Known rows, with every way that one mark hangs from another:
galo(boti(gisilum) pivez(lavid nalal tosep)): [-0.19  0.14  0.53  0.15  0.25 -0.19 -0.17  0.26  0.04 -0.02 -0.28 -0.08
 -0.17  0.29 -0.04 -0.21  0.22  0.29 -0.04 -0.34 -0.16  0.28 -0.03 -0.33]
nalal(galo(boti) pivez(lavid)): [-0.08 -0.01  0.29  0.41 -0.13 -0.15 -0.31  0.28  0.10  0.07 -0.05  0.09
  0.04  0.33  0.02  0.02  0.32  0.44  0.01 -0.56 -0.12  0.21 -0.13 -0.64]
gisilum(boti(galo(pivez(lavid tosep)))): [-0.04  0.30  0.35  0.33  0.34 -0.07  0.19  0.33 -0.02  0.14 -0.01  0.00
  0.12  0.63 -0.04  0.09  0.21  0.22  0.07 -0.28  0.14  0.34  0.23 -0.59]
tosep(lavid pivez(nalal)): [ 0.08  0.10  0.32  0.26 -0.04  0.08 -0.10  0.07  0.12 -0.09  0.17 -0.02
  0.29  0.44 -0.09 -0.13  0.14  0.20 -0.09 -0.19  0.09  0.21  0.19 -0.55]
pivez(boti(gisilum) galo nalal tosep(lavid)): [-0.20  0.01  0.47  0.06  0.07 -0.09  0.02 -0.10 -0.06 -0.16 -0.18  0.41
  0.13  0.12  0.17 -0.39  0.16  0.07 -0.20 -0.17  0.19  0.18  0.23 -0.42]
pivez(boti(gisilum) galo lavid tosep): [-0.07  0.21  0.27  0.20  0.16  0.05  0.06  0.09 -0.03 -0.06 -0.18  0.41
  0.06  0.12  0.16 -0.24  0.22  0.21 -0.29 -0.30  0.08  0.26  0.08 -0.52]
gisilum(boti(galo(pivez))): [ 0.02  0.29  0.22  0.53  0.10 -0.01  0.19  0.31 -0.03  0.12  0.12  0.08
  0.09  0.83 -0.30  0.12  0.29  0.08  0.05 -0.27  0.06  0.11  0.17 -0.67]
galo(pivez(boti nalal tosep(lavid))): [-0.07  0.08  0.63 -0.04 -0.05 -0.20  0.06 -0.04  0.02  0.03 -0.12  0.22
  0.00  0.27  0.03 -0.41  0.24  0.14 -0.08 -0.08  0.12  0.22  0.37 -0.23]
nalal(pivez(galo(boti(gisilum)) lavid tosep)): [-0.31 -0.05  0.35  0.21  0.12 -0.03 -0.26  0.23  0.12 -0.07 -0.27  0.19
  0.03  0.13 -0.05 -0.19  0.13  0.36 -0.08 -0.43 -0.09  0.19 -0.12 -0.59]
boti(galo(pivez(tosep))): [ 0.05  0.27  0.23  0.41  0.13  0.06  0.32  0.07  0.06  0.18 -0.06  0.13
 -0.02  0.69 -0.14  0.04  0.25  0.14  0.02 -0.06 -0.05  0.20  0.14 -0.58]
nalal(galo(boti) pivez(lavid tosep)): [-0.14 -0.06  0.35  0.33 -0.01 -0.20 -0.17  0.19  0.11  0.06 -0.15  0.07
 -0.01  0.24  0.17  0.01  0.26  0.41  0.07 -0.44 -0.04  0.26 -0.05 -0.57]
galo(boti pivez(tosep)): [-0.07  0.12  0.44  0.28 -0.01 -0.07  0.07  0.14  0.20  0.05 -0.17  0.01
 -0.28  0.50 -0.24 -0.15  0.27  0.24  0.02 -0.15 -0.15  0.02  0.07 -0.45]
gisilum(boti(galo)): [-0.01  0.27  0.17  0.66  0.16  0.04  0.16  0.29 -0.06  0.00  0.20  0.17
  0.17  0.76 -0.08  0.26  0.32  0.13 -0.07 -0.30  0.13  0.08  0.13 -0.78]
nalal(pivez(boti galo tosep)): [-0.23  0.01  0.38  0.17 -0.12 -0.02  0.04  0.05  0.09 -0.02 -0.09  0.49
  0.11  0.14  0.08 -0.27  0.26  0.15 -0.20 -0.22  0.12  0.10  0.05 -0.50]
tosep(lavid): [ 0.20  0.10  0.25  0.38 -0.15  0.15 -0.13 -0.01  0.09 -0.05  0.07  0.19
  0.13  0.57 -0.11 -0.09  0.23  0.32 -0.13 -0.09 -0.03  0.04  0.28 -0.64]
tosep(lavid pivez): [ 0.24  0.14  0.12  0.35 -0.14  0.19 -0.02  0.04  0.20 -0.01  0.19  0.05
  0.21  0.54 -0.28 -0.05  0.12  0.25 -0.05 -0.18  0.04  0.14  0.29 -0.65]
pivez(boti(gisilum)): [ 0.11  0.25  0.07  0.52 -0.13  0.02  0.04  0.14 -0.02 -0.03  0.06  0.44
 -0.13  0.38 -0.09 -0.04  0.38  0.12 -0.21 -0.31 -0.08  0.02  0.13 -0.50]
nalal(galo(boti) pivez(tosep(lavid))): [-0.11 -0.25  0.33  0.28 -0.21 -0.23 -0.12 -0.04  0.16  0.06 -0.14  0.16
 -0.03  0.30  0.01 -0.06  0.15  0.32  0.20 -0.29  0.02  0.11  0.19 -0.57]
boti(galo(pivez(tosep(lavid))) gisilum): [ 0.13  0.13  0.11  0.31  0.12  0.03  0.21 -0.04  0.02  0.16 -0.12  0.20
 -0.01  0.64 -0.27  0.00  0.08  0.14  0.15 -0.10 -0.04  0.25  0.39 -0.57]
pivez(boti(galo) lavid nalal): [-0.11  0.39  0.50  0.32  0.23 -0.06  0.07  0.30 -0.14  0.01  0.13  0.27
  0.24  0.34  0.24 -0.05  0.50  0.19 -0.34 -0.43  0.03  0.39 -0.05 -0.53]

Rows:
[-0.11 -0.07  0.13  0.40  0.01 -0.22 -0.20  0.19  0.07  0.05 -0.21  0.14
 -0.11  0.22  0.09  0.06  0.18  0.36  0.15 -0.52 -0.08  0.26 -0.03 -0.56] -> nalal(galo(boti(gisilum)) pivez(lavid tosep))
[ 0.10  0.15  0.29  0.24  0.08  0.04  0.23 -0.04  0.08  0.18 -0.07  0.14
  0.07  0.66 -0.22 -0.07  0.14  0.18  0.10 -0.02  0.01  0.23  0.36 -0.58] -> boti(galo(pivez(tosep(lavid))))
[-0.02  0.07  0.30  0.30  0.01  0.04 -0.21  0.18  0.11  0.01 -0.07  0.17
  0.15  0.29  0.14 -0.04  0.22  0.43 -0.12 -0.22  0.01  0.27  0.08 -0.53] -> nalal(pivez(lavid tosep))
[-0.01  0.12  0.40  0.24  0.08 -0.19  0.03  0.13  0.12  0.15 -0.24 -0.06
 -0.17  0.41 -0.02 -0.11  0.24  0.34  0.12 -0.35 -0.09  0.28  0.03 -0.50] -> nalal(galo(boti pivez(lavid tosep)))
[-0.15  0.25  0.28  0.17  0.15  0.04 -0.04  0.27  0.00 -0.10  0.02  0.21
  0.26  0.09  0.03 -0.28  0.22  0.11 -0.29 -0.52  0.10  0.38 -0.08 -0.51] -> tosep(pivez(boti(gisilum) galo lavid nalal))
[ 0.10  0.28  0.22  0.19  0.06 -0.10  0.07  0.17  0.02  0.11 -0.18  0.26
 -0.17  0.26 -0.06 -0.21  0.26  0.23 -0.09 -0.30 -0.05  0.31  0.23 -0.31] -> galo(pivez(boti(gisilum) lavid tosep))
[-0.03  0.31  0.26  0.44  0.13 -0.01  0.41  0.09 -0.01  0.09  0.07  0.42
  0.00  0.43  0.11  0.06  0.40  0.09 -0.17 -0.19  0.08  0.16  0.16 -0.57] -> pivez(boti(galo) tosep)
[ 0.01  0.23  0.00  0.37 -0.07  0.15  0.16  0.14  0.09 -0.04  0.09  0.35
  0.09  0.28 -0.25 -0.16  0.20  0.02 -0.18 -0.39  0.04  0.12  0.03 -0.60] -> tosep(pivez(boti(gisilum) galo))
[ 0.01 -0.11  0.29  0.23 -0.17  0.02 -0.17 -0.04  0.15  0.00 -0.04  0.25
  0.14  0.37 -0.02 -0.10  0.11  0.34  0.01 -0.06  0.06  0.12  0.33 -0.53] -> nalal(pivez(tosep(lavid)))
[-0.04 -0.02  0.18  0.38 -0.22 -0.19  0.11  0.01  0.03  0.10 -0.04  0.43
 -0.02  0.23  0.23 -0.03  0.31  0.15  0.00 -0.31  0.13  0.16  0.14 -0.47] -> nalal(galo pivez(boti tosep))
[ 0.12  0.04  0.20  0.34 -0.10 -0.02  0.01 -0.03  0.07 -0.01  0.12  0.00
  0.28  0.47  0.04 -0.05  0.12  0.15  0.07 -0.27  0.16  0.28  0.17 -0.63] -> tosep(lavid pivez(nalal(galo)))
[ 0.00  0.21  0.13  0.32  0.09 -0.04  0.20  0.14 -0.05  0.06  0.22  0.26
  0.21  0.35 -0.15 -0.01  0.22  0.00 -0.04 -0.43  0.11  0.34  0.22 -0.54] -> tosep(lavid pivez(boti(galo gisilum) nalal))
[ 0.11  0.44 -0.07  0.45  0.17  0.08  0.24  0.34  0.00  0.13  0.21  0.25
  0.15  0.37 -0.16  0.14  0.29  0.15 -0.13 -0.57 -0.01  0.41  0.07 -0.63] -> tosep(pivez(boti(galo gisilum) lavid))
[-0.15  0.08  0.23  0.46 -0.01  0.10 -0.10  0.15  0.09 -0.14 -0.12  0.22
 -0.07  0.42 -0.24 -0.13  0.24  0.18 -0.16 -0.36 -0.16 -0.06 -0.13 -0.71] -> pivez(galo(boti(gisilum)))
[-0.15  0.10  0.22  0.23 -0.10  0.02 -0.25  0.26  0.00 -0.04 -0.07  0.47
  0.18  0.11 -0.04 -0.25  0.28  0.25 -0.26 -0.52 -0.02  0.25 -0.04 -0.55] -> nalal(pivez(boti(gisilum) galo lavid))
[-0.04  0.07  0.42  0.05 -0.02 -0.21  0.04 -0.04 -0.03  0.01 -0.16  0.27
 -0.09  0.25 -0.04 -0.36  0.18  0.08 -0.02 -0.17  0.05  0.22  0.38 -0.23] -> galo(pivez(boti(gisilum) nalal tosep(lavid)))
[-0.10  0.02  0.31  0.22 -0.06 -0.11  0.15  0.03  0.03  0.14  0.06  0.46
  0.16  0.29  0.01 -0.04  0.26  0.18 -0.02 -0.24  0.12  0.22  0.33 -0.52] -> nalal(pivez(boti(galo) tosep(lavid)))
[-0.03  0.26  0.23  0.29  0.04  0.08 -0.08  0.20 -0.05 -0.08 -0.06  0.42
  0.11  0.22  0.00 -0.23  0.31  0.22 -0.32 -0.41 -0.01  0.22  0.01 -0.59] -> pivez(boti(gisilum) galo lavid)
[ 0.14  0.32  0.18  0.26 -0.04 -0.02 -0.06  0.26  0.00  0.09 -0.06  0.27
 -0.11  0.36 -0.20 -0.19  0.34  0.23 -0.14 -0.40 -0.14  0.26  0.15 -0.38] -> galo(pivez(boti(gisilum) lavid))
[-0.34  0.08  0.64  0.30  0.07  0.02 -0.15  0.17  0.07 -0.19 -0.10  0.09
  0.09  0.35 -0.01 -0.26  0.33  0.19 -0.28 -0.30 -0.05 -0.01 -0.25 -0.61] -> pivez(galo(boti) nalal)
[-0.24  0.12  0.55  0.21  0.22  0.05 -0.07  0.15  0.13 -0.09 -0.20  0.08
  0.06  0.25  0.08 -0.21  0.24  0.38 -0.22 -0.27 -0.02  0.16 -0.10 -0.65] -> pivez(galo(boti) lavid tosep)
[ 0.16  0.10  0.16  0.40 -0.08 -0.06  0.21 -0.07  0.07  0.14 -0.15  0.11
 -0.10  0.60  0.01 -0.04  0.20  0.16  0.13 -0.09  0.01  0.18  0.18 -0.53] -> nalal(galo(pivez(tosep)))
